Each row was made from one path, in order. Every step used is in the known rows, and no mark comes twice. Write each row's path.
Known rows:
lata > zaron > gelaf > tizap > rufo > surub: [ 0.40 -0.77  2.14  2.28  1.05 -3.16 -0.28  2.93 -1.96  2.34  1.65 -4.61
 -1.67 -1.62 -3.42  0.00 -0.37  2.97]
rufo > surub > tizap: [ 0.68 -0.18  1.80  1.43 -0.19 -1.70 -1.09  4.76 -5.86  1.15  3.06 -2.83
  4.00  0.32 -1.97 -0.95 -4.26  0.59]
tizap > rufo > surub > gelaf > lata > zaron: [-1.41 -2.75  0.18  1.23  1.44 -3.34  1.09  6.43 -3.97  3.71  4.08 -3.78
  3.44 -0.19 -2.64 -0.69 -4.77  8.36]
tizap > zaron > gelaf > lata > rufo > surub: [-0.40 -3.10 -2.39  0.97  4.09 -2.13 -0.46  5.70 -1.46  2.09  3.06  1.20
 -1.89 -1.68 -1.86 -2.59 -0.37  3.03]
tizap > rufo > surub > zaron > gelaf > lata: [ 0.88 -2.61  1.90  1.98 -1.11 -3.35 -0.62  1.73 -3.38  3.66  2.25 -1.27
 -0.53 -0.30 -2.75 -0.69 -2.04  5.90]
gelaf > tizap > rufo > surub > zaron: [ 0.16  0.39  4.76  1.92  0.61 -4.22 -1.23  3.49 -5.53  2.91  2.58 -4.75
  0.68  0.58 -2.84  0.91 -3.31  2.17]
zaron > gelaf > lata > rufo: [ 3.12 -4.36 -1.15  0.09  4.45 -0.68  0.39  4.03 -0.90  1.94 -0.54  2.15
 -5.17 -1.86 -1.56 -1.92 -0.08  2.81]
tizap > rufo > surub > gelaf > lata: [-1.38 -3.13  1.83  0.68  1.01 -2.34  0.45  6.10 -4.29  3.96  4.93 -2.66
  3.03 -0.03 -1.91 -0.61 -4.37  5.19]
gelaf > tizap: [ 1.50 -0.06  2.44  1.05  4.10 -1.56 -0.46  2.88 -2.07  0.99  0.46 -2.28
 -2.39 -1.26 -1.71  0.57  0.18  0.07]
gelaf > lata > rufo > surub > zaron: [ 2.61 -2.98 -0.24  0.55  3.17 -3.42 -0.41  6.36 -5.78  2.71  1.63 -1.08
  0.78  1.28 -1.40 -1.17 -4.69  4.76]
rufo > surub > tizap > lata: [-1.46 -1.41  1.98  1.45  0.21 -2.09 -0.92  3.29 -3.55  1.41  6.03 -0.35
  4.25  0.09 -2.01 -0.18 -4.88  1.53]
tizap > zaron: [-1.45  0.58 -0.46  1.51  3.30 -1.74  0.10  2.69 -1.56  1.51  1.77 -0.40
  2.97 -1.23 -2.44 -0.55  0.43  3.83]
lata > zaron > gelaf > tizap > rufo: [ 0.48 -0.78  2.32  2.00  2.23 -2.62  0.22  1.59  0.17  2.06 -0.52 -2.87
 -4.57 -2.84 -3.63 -0.03  0.82  3.63]
tizap > rufo > surub > zaron: [ 0.23 -0.15  3.07  1.84 -0.98 -3.75 -0.41  2.66 -5.98  3.25  2.29 -4.19
  5.63  1.60 -3.12  0.15 -4.08  5.12]
zaron > gelaf > lata > rufo > surub > tizap: [ 2.01 -4.10 -0.10  0.50  1.98 -1.33 -1.17  6.29 -4.01  1.54  2.23  0.97
 -3.79 -1.29 -1.58 -2.93 -3.61  0.57]
lata > zaron > gelaf: [ 2.22 -1.04 -1.71  2.24  1.61 -1.26  0.40  0.70 -1.21  1.90 -1.42 -1.45
  1.23 -1.65 -2.79 -0.43  1.67  5.46]
rufo > surub: [ 1.49 -0.72  0.56  1.16  0.84 -1.84 -0.11  3.85 -5.19  1.61  2.39 -3.59
  5.73  0.92 -1.88 -0.12 -1.56  2.25]
lata > rufo > surub > gelaf: [ 1.44 -2.55 -0.11  0.58  3.52 -1.14  0.01  7.25 -5.64  3.86  3.00 -3.34
  6.51  1.27 -1.63 -0.54 -2.96  1.70]
lata > rufo: [ 3.14 -1.95 -0.07  0.00  4.68 -1.22  0.49  4.96 -3.27  1.69 -0.60 -0.96
  1.17 -0.13 -1.94 -0.89 -1.82  1.84]
zaron > gelaf > tizap > rufo: [ 1.00 -1.23  3.65  1.46  1.95 -1.38 -0.40  1.34 -0.29  2.29  0.29 -1.65
 -4.93 -2.47 -2.90  0.17  0.98  0.21]
tizap > rufo > surub > zaron > gelaf: [ 0.89 -0.94  2.39  2.55 -2.00 -2.88 -0.93  0.40 -4.67  3.90  1.38 -2.99
  3.45  0.66 -3.35 -0.07 -1.01  4.66]
surub > zaron > gelaf > lata > rufo: [ 3.56 -3.69 -0.68  1.00  3.46 -1.74 -0.47  2.89 -2.33  3.14 -1.27  2.29
 -4.11 -1.11 -1.83 -1.69 -0.60  4.58]

Write each row's path:
[-0.80 -2.52 -1.59  1.44  2.39 -2.51  0.64  6.08 -4.01  3.09  3.62 -2.89
  4.32 -0.14 -1.57 -0.56 -2.94  7.25]
rufo > surub > gelaf > lata > zaron
[-2.87 -1.52 -0.76  2.00  0.72 -1.86 -1.67  4.16 -2.58  1.20  4.79  1.38
 -1.44 -2.61 -2.22 -2.33 -1.74  2.48]
rufo > surub > tizap > zaron > gelaf > lata
[-0.24 -0.69  3.78  0.86  0.41 -1.87 -0.24  3.74 -3.58  1.64  1.19 -1.77
  0.01 -1.28 -3.08 -1.12 -5.11  2.39]
surub > tizap > rufo
[-1.98 -1.69  2.60  1.44  4.61 -1.26 -0.12  2.63 -0.19  3.43  4.92  0.32
  0.37 -1.55 -1.49  1.61 -0.82  0.98]
surub > gelaf > tizap > lata
[ 0.34 -1.16  3.47  1.85  0.60 -2.21 -0.81  2.24 -2.55  2.32  2.39 -3.76
 -2.32 -1.39 -2.93  0.17  0.05 -0.51]
zaron > gelaf > tizap > rufo > surub
[ 0.42 -0.84  2.52  0.96 -0.08 -2.67  0.26  3.91 -4.59  2.13  2.87 -4.11
  4.66  0.74 -2.79 -0.29 -3.54  3.31]
tizap > rufo > surub
[ 2.86 -4.53 -1.33  0.40  2.94 -1.32 -0.10  5.41 -2.65  2.14  1.83  0.26
 -2.19 -0.63 -1.39 -1.94 -1.08  1.98]
zaron > gelaf > lata > rufo > surub
[-0.79 -0.19 -1.17  2.19  2.32 -0.80 -0.34  0.78 -0.34  2.00  1.17  0.37
  1.03 -2.45 -2.65 -0.75  2.88  2.93]
tizap > zaron > gelaf
[ 1.61  0.08  1.18  2.08 -0.06 -2.78 -0.88  2.47 -6.43  2.80  1.50 -3.56
  6.78  1.73 -2.16  0.29 -2.22  3.80]
rufo > surub > zaron
[-2.23 -1.44  0.65  2.19  3.54 -3.04 -0.12  4.29 -1.85  3.42  6.15 -2.81
  3.52 -0.56 -1.94  1.44 -2.24  3.81]
rufo > surub > gelaf > tizap > lata > zaron
[-1.21 -1.36 -0.65  1.72  2.26 -1.70 -1.79  5.49 -3.47  1.86  2.99  0.08
  0.37 -1.60 -2.61 -2.65 -1.96 -0.08]
lata > rufo > surub > tizap > zaron > gelaf
[-0.19 -3.16  1.70  0.37  6.81 -1.31 -0.11  4.81 -0.52  3.54  3.86  0.65
 -1.45 -1.04 -1.35  0.62 -2.41  0.44]
surub > gelaf > tizap > lata > rufo
[-0.33 -2.88 -0.26  0.93  1.84 -1.36  0.09  5.33 -4.21  3.29  4.62 -1.86
  4.11  0.10 -1.10 -0.26 -2.58  4.16]
rufo > surub > gelaf > lata
[ 1.01 -0.50  4.03  2.39  1.15 -2.56 -1.06 -0.10 -1.94  3.30 -0.51 -1.69
 -4.01 -1.68 -3.50  0.55  0.52  2.03]
surub > zaron > gelaf > tizap > rufo
[ 1.09 -2.07  1.59  0.71  5.02 -1.49 -0.85  7.64 -4.73  3.21  3.26 -3.81
  1.53  0.09 -1.30 -0.01 -2.56 -1.31]
lata > rufo > surub > gelaf > tizap
[-0.53 -1.05  2.37  1.08  4.52 -1.98 -0.05  1.83  0.19  1.35  3.43  0.52
 -2.38 -1.58 -1.75  1.26 -0.75  1.07]
gelaf > tizap > lata
[ 1.80 -2.40 -0.22  2.15 -0.18 -2.33 -1.05  1.71 -4.25  2.80  1.68 -0.30
  0.63 -0.15 -1.70 -0.67 -0.34  4.77]
rufo > surub > zaron > gelaf > lata
[-1.82  1.31  1.15  1.54  4.80 -2.18 -0.60  3.16 -0.80  0.84  2.03 -1.00
 -1.96 -2.47 -2.28 -0.07  0.79  0.75]
gelaf > tizap > zaron
[ 3.10 -3.46 -0.56 -0.59  5.44 -1.52  0.87  6.37 -2.07  1.57  0.02  1.16
 -3.12 -1.03 -1.26 -1.66 -2.91  3.55]
gelaf > lata > rufo
[ 1.39 -4.21 -0.69 -0.32  5.63 -0.77  0.77  6.82 -2.63  3.38  1.29  0.77
 -0.72 -0.90 -1.03 -1.27 -2.96  3.87]
surub > gelaf > lata > rufo
[ 1.66 -1.78 -1.65  1.03  3.62 -2.48  1.20  4.35 -1.66  1.07  0.05 -0.69
 -0.62 -1.45 -1.95 -0.84 -2.04  7.80]
gelaf > lata > zaron
[ 1.16 -3.28 -0.16  1.91  1.66 -2.70 -0.89  1.44 -3.00  3.96  2.98  0.82
  2.84  0.94 -2.27 -0.14 -1.50  3.33]
tizap > lata > rufo > surub > zaron > gelaf
[-2.36  0.92  0.87  1.61  2.38 -1.68 -0.88  3.74 -2.81  1.00  2.30  0.15
  1.49 -1.94 -2.68 -1.57 -2.64  2.34]
surub > tizap > zaron
[-0.81 -1.88 -0.35  2.37  0.97 -1.50 -0.30  0.38  0.11  1.92  2.21  1.62
 -0.19 -2.47 -3.01 -0.78 -1.30  4.88]
surub > tizap > lata > zaron > gelaf
[ 0.02 -1.27  2.19  2.59  2.30 -2.11 -1.32 -1.83  0.01  2.90  1.77  1.70
 -3.39 -1.66 -2.29  1.46  1.67  2.03]
surub > zaron > gelaf > tizap > lata
